What can hang from each mark
nako: besam funev rubola
funev: nako
pavuk: dagem labul manu nako ravu
dagem: pavuk
rubola: nako
ravu: pavuk
besam: nako
manu: pavuk

Every row comes from one small tree of marks. The marks that hang from a mark follow it in brackets, in alphabetical order. Every link used is in the known rows. Which tree was each row made from?
Known rows
besam[nako]: [.32,-.22,-.57,.11,.10,-.10,-.26,-.14,.33,.26,.02,.04,.09,.06,.12,.10,.25,-.28,-.13,-.25]
ravu[pavuk[dagem]]: [.32,-.14,.37,-.18,.14,-.02,-.17,-.13,.27,.24,.17,.00,.05,.02,-.21,.12,.13,.04,.00,.16]
nako[rubola]: [.38,-.20,.25,-.17,.04,-.06,-.29,-.12,-.11,.22,.11,.04,.07,.02,-.17,.08,.28,-.32,-.09,.19]
ravu[pavuk[dagem nako]]: [.30,-.15,.11,.24,.05,-.02,-.16,-.13,.25,.24,.16,.01,.04,.01,-.21,.14,.11,.14,.02,.07]
pavuk[dagem labul manu nako[rubola]]: [.25,.00,-.09,.79,-.11,-.06,-.32,.82,-.33,.11,.03,.32,.05,-.03,-.24,.14,-.28,.27,.02,-.16]
manu[pavuk[dagem labul nako]]: [.24,-.05,.06,.15,.19,-.13,-.02,.08,.16,.29,.48,.28,.11,.10,-.20,.17,-.22,.14,-.09,.01]
pavuk[labul nako]: [.27,-.09,-.08,.32,.14,-.08,-.21,.00,.07,.16,.02,.40,.08,.02,-.18,.15,-.33,-.16,-.17,.00]
dagem[pavuk[labul manu nako[besam]]]: [-.05,-.12,.14,.57,.21,.06,-.15,.53,.27,.18,.47,.25,.25,-.17,-.23,.11,.08,-.24,-.08,-.08]
nako[besam funev]: [-.38,-.25,.38,-.14,.04,.09,.08,-.03,.16,.27,.08,.12,.07,-.59,-.21,.11,.58,-.32,.06,.61]
pavuk[dagem manu nako ravu]: [.20,-.10,-.75,.49,-.27,-.07,-.40,.74,.33,.17,-.04,-.12,.07,-.01,-.17,.15,.31,.46,-.06,-.17]
ravu[pavuk[dagem manu nako[funev]]]: [.20,-.19,.11,.65,-.21,.07,-.21,-.07,.09,.23,.17,.02,.06,-.21,-.22,.13,.25,.15,.15,.22]
nako[besam]: [-.28,-.20,.36,-.12,.04,-.09,.09,-.14,.47,.28,.02,.03,.11,-.23,-.18,.12,.49,-.31,-.08,.09]
ravu[pavuk]: [.32,-.21,.36,-.12,.05,-.02,-.17,-.69,.29,.25,.18,.03,.11,.00,-.17,.11,.20,-.27,-.04,.18]
pavuk[dagem labul manu nako ravu]: [.20,.04,-.71,.33,-.06,-.08,-.41,.86,.04,.12,-.05,.23,.08,-.03,-.19,.16,-.21,.45,-.09,-.18]
pavuk[manu nako[funev rubola] ravu]: [.18,-.24,-.74,.52,-.43,.06,-.47,.00,-.18,.19,.06,-.01,.11,-.30,-.15,.12,.53,.02,.05,.27]
manu[pavuk[labul nako[besam funev]]]: [-.09,-.16,.11,.19,.07,-.06,.12,-.44,.08,.33,.51,.35,.16,-.22,-.19,.17,.03,-.16,-.01,.27]
pavuk[nako]: [.29,-.22,-.12,.48,-.06,-.08,-.21,-.12,.35,.22,.02,.05,.07,.04,-.16,.14,.21,-.16,-.14,.02]
manu[pavuk[dagem nako[besam]]]: [-.03,-.14,.09,.26,.02,-.14,.14,-.02,.40,.35,.48,.04,.10,-.02,-.20,.17,.27,.15,-.01,.00]
nako[funev]: [.20,-.25,.27,-.17,.07,.13,-.21,-.02,.08,.23,.10,.12,.05,-.29,-.18,.10,.32,-.32,-.01,.66]
funev[nako[besam rubola]]: [-.28,-.18,-.32,-.72,-.03,-.04,.04,-.15,.18,.25,.08,.06,.09,-.17,-.13,.15,.49,-.26,-.27,-.06]
rubola[nako[besam]]: [-.11,-.21,.24,.41,.06,-.15,.04,-.14,.42,.29,.00,.02,.11,-.27,-.17,.11,.44,.12,-.08,-.07]
pavuk[dagem manu nako[funev] ravu]: [.12,-.13,-.73,.47,-.28,.06,-.40,.81,.12,.18,.00,-.06,.04,-.26,-.18,.15,.39,.46,.04,.21]

Which tree is each row?
[.26,-.15,.36,.24,-.11,-.01,-.22,-.13,.26,.23,.15,-.03,.09,-.02,-.20,.12,.22,.03,.06,.05] | ravu[pavuk[dagem manu]]
[.23,-.03,-.39,-.20,.20,-.13,-.11,.11,.18,.28,.47,.22,.12,.09,-.19,.18,-.15,.27,-.12,.02] | manu[pavuk[dagem labul nako ravu]]
[.26,-.25,.10,.72,-.29,-.02,-.22,-.69,.28,.24,.15,.01,.14,-.04,-.17,.14,.28,-.15,.03,-.01] | ravu[pavuk[manu nako]]
[.14,-.25,-.75,.55,-.40,.06,-.42,-.01,.16,.19,.02,-.02,.12,-.27,-.14,.13,.50,.03,-.02,.24] | pavuk[manu nako[funev] ravu]
[-.03,-.05,.11,.15,.17,-.15,.13,.07,.19,.31,.47,.28,.11,-.04,-.21,.18,-.09,.14,-.04,-.01] | manu[pavuk[dagem labul nako[besam]]]
[-.32,-.24,.38,-.19,.00,.10,.01,-.02,-.33,.26,.15,.12,.05,-.62,-.22,.09,.63,-.33,.14,.66] | nako[besam funev rubola]
[.22,-.10,-.36,.22,.24,.07,-.40,.57,.25,.15,.47,.19,.25,-.05,-.20,.11,.03,-.11,-.16,-.05] | dagem[pavuk[labul manu nako ravu]]
[.27,-.16,-.36,-.08,.35,.07,-.35,.48,.44,.19,.50,-.04,.19,.00,-.19,.10,.31,-.11,-.18,.07] | dagem[pavuk[nako ravu]]
[.27,.08,-.32,-.86,.44,-.08,-.35,.86,.08,.14,.00,.26,.04,.03,-.20,.14,-.32,.30,-.19,.10] | pavuk[dagem labul ravu]
[.25,-.02,-.12,-.62,.30,-.13,-.12,.11,.20,.28,.47,.22,.12,.10,-.18,.17,-.13,.17,-.14,.10] | manu[pavuk[dagem labul ravu]]
[.25,.06,-.70,-.27,.30,-.08,-.34,.87,.03,.13,-.03,.28,.03,.02,-.20,.17,-.34,.45,-.18,-.03] | pavuk[dagem labul nako ravu]
[.20,-.08,-.74,.41,-.19,-.08,-.42,.04,.09,.13,-.03,.27,.16,-.05,-.14,.17,-.10,.03,-.15,-.15] | pavuk[labul manu nako ravu]
[.27,.02,-.07,.23,.28,-.08,-.20,.83,.02,.14,.01,.37,.01,.04,-.22,.16,-.44,.27,-.12,-.03] | pavuk[dagem labul nako]
[.26,-.11,-.15,-.51,.15,-.13,-.11,.02,.40,.33,.48,-.03,.11,.12,-.17,.16,.24,.17,-.12,.12] | manu[pavuk[dagem ravu]]
[.18,-.24,.08,.66,.08,.17,-.30,.50,.28,.19,.53,.05,.20,-.19,-.22,.09,.38,-.24,-.02,.22] | dagem[pavuk[manu nako[funev]]]
[.21,-.01,-.09,.83,-.08,-.07,-.27,.82,.02,.13,-.02,.33,.07,-.01,-.22,.16,-.31,.28,-.04,-.19] | pavuk[dagem labul manu nako]
[.29,-.24,-.56,.05,.07,.04,-.31,-.05,-.23,.25,.11,.11,.05,-.21,.10,.08,.35,-.30,.03,.15] | besam[nako[funev rubola]]
[.25,-.08,.12,.54,-.05,-.02,-.21,-.03,.04,.18,.14,.23,.09,-.05,-.23,.15,-.17,.15,.04,-.06] | ravu[pavuk[dagem labul manu nako]]
[.14,-.15,-.08,.89,-.22,.06,-.28,.08,-.15,.15,.04,.42,.13,-.28,-.20,.14,-.13,-.16,.01,.21] | pavuk[labul manu nako[funev]]
[.25,-.20,-.41,-.04,-.04,-.13,-.12,-.55,.40,.33,.47,.01,.15,.09,-.14,.17,.30,-.02,-.14,.05] | manu[pavuk[nako ravu]]
[-.15,-.24,-.03,.43,-.12,.04,-.05,-.05,-.15,.25,.11,.10,.05,-.43,-.21,.12,.48,-.18,.07,.38] | pavuk[nako[besam funev rubola]]
[.26,-.17,.10,.66,-.21,-.02,-.21,-.13,.24,.22,.14,-.02,.08,-.03,-.21,.14,.20,.14,.07,-.04] | ravu[pavuk[dagem manu nako]]
[.24,-.12,.09,.56,.22,.07,-.30,.53,.23,.15,.49,.26,.23,-.03,-.23,.10,-.04,-.24,-.12,-.06] | dagem[pavuk[labul manu nako]]
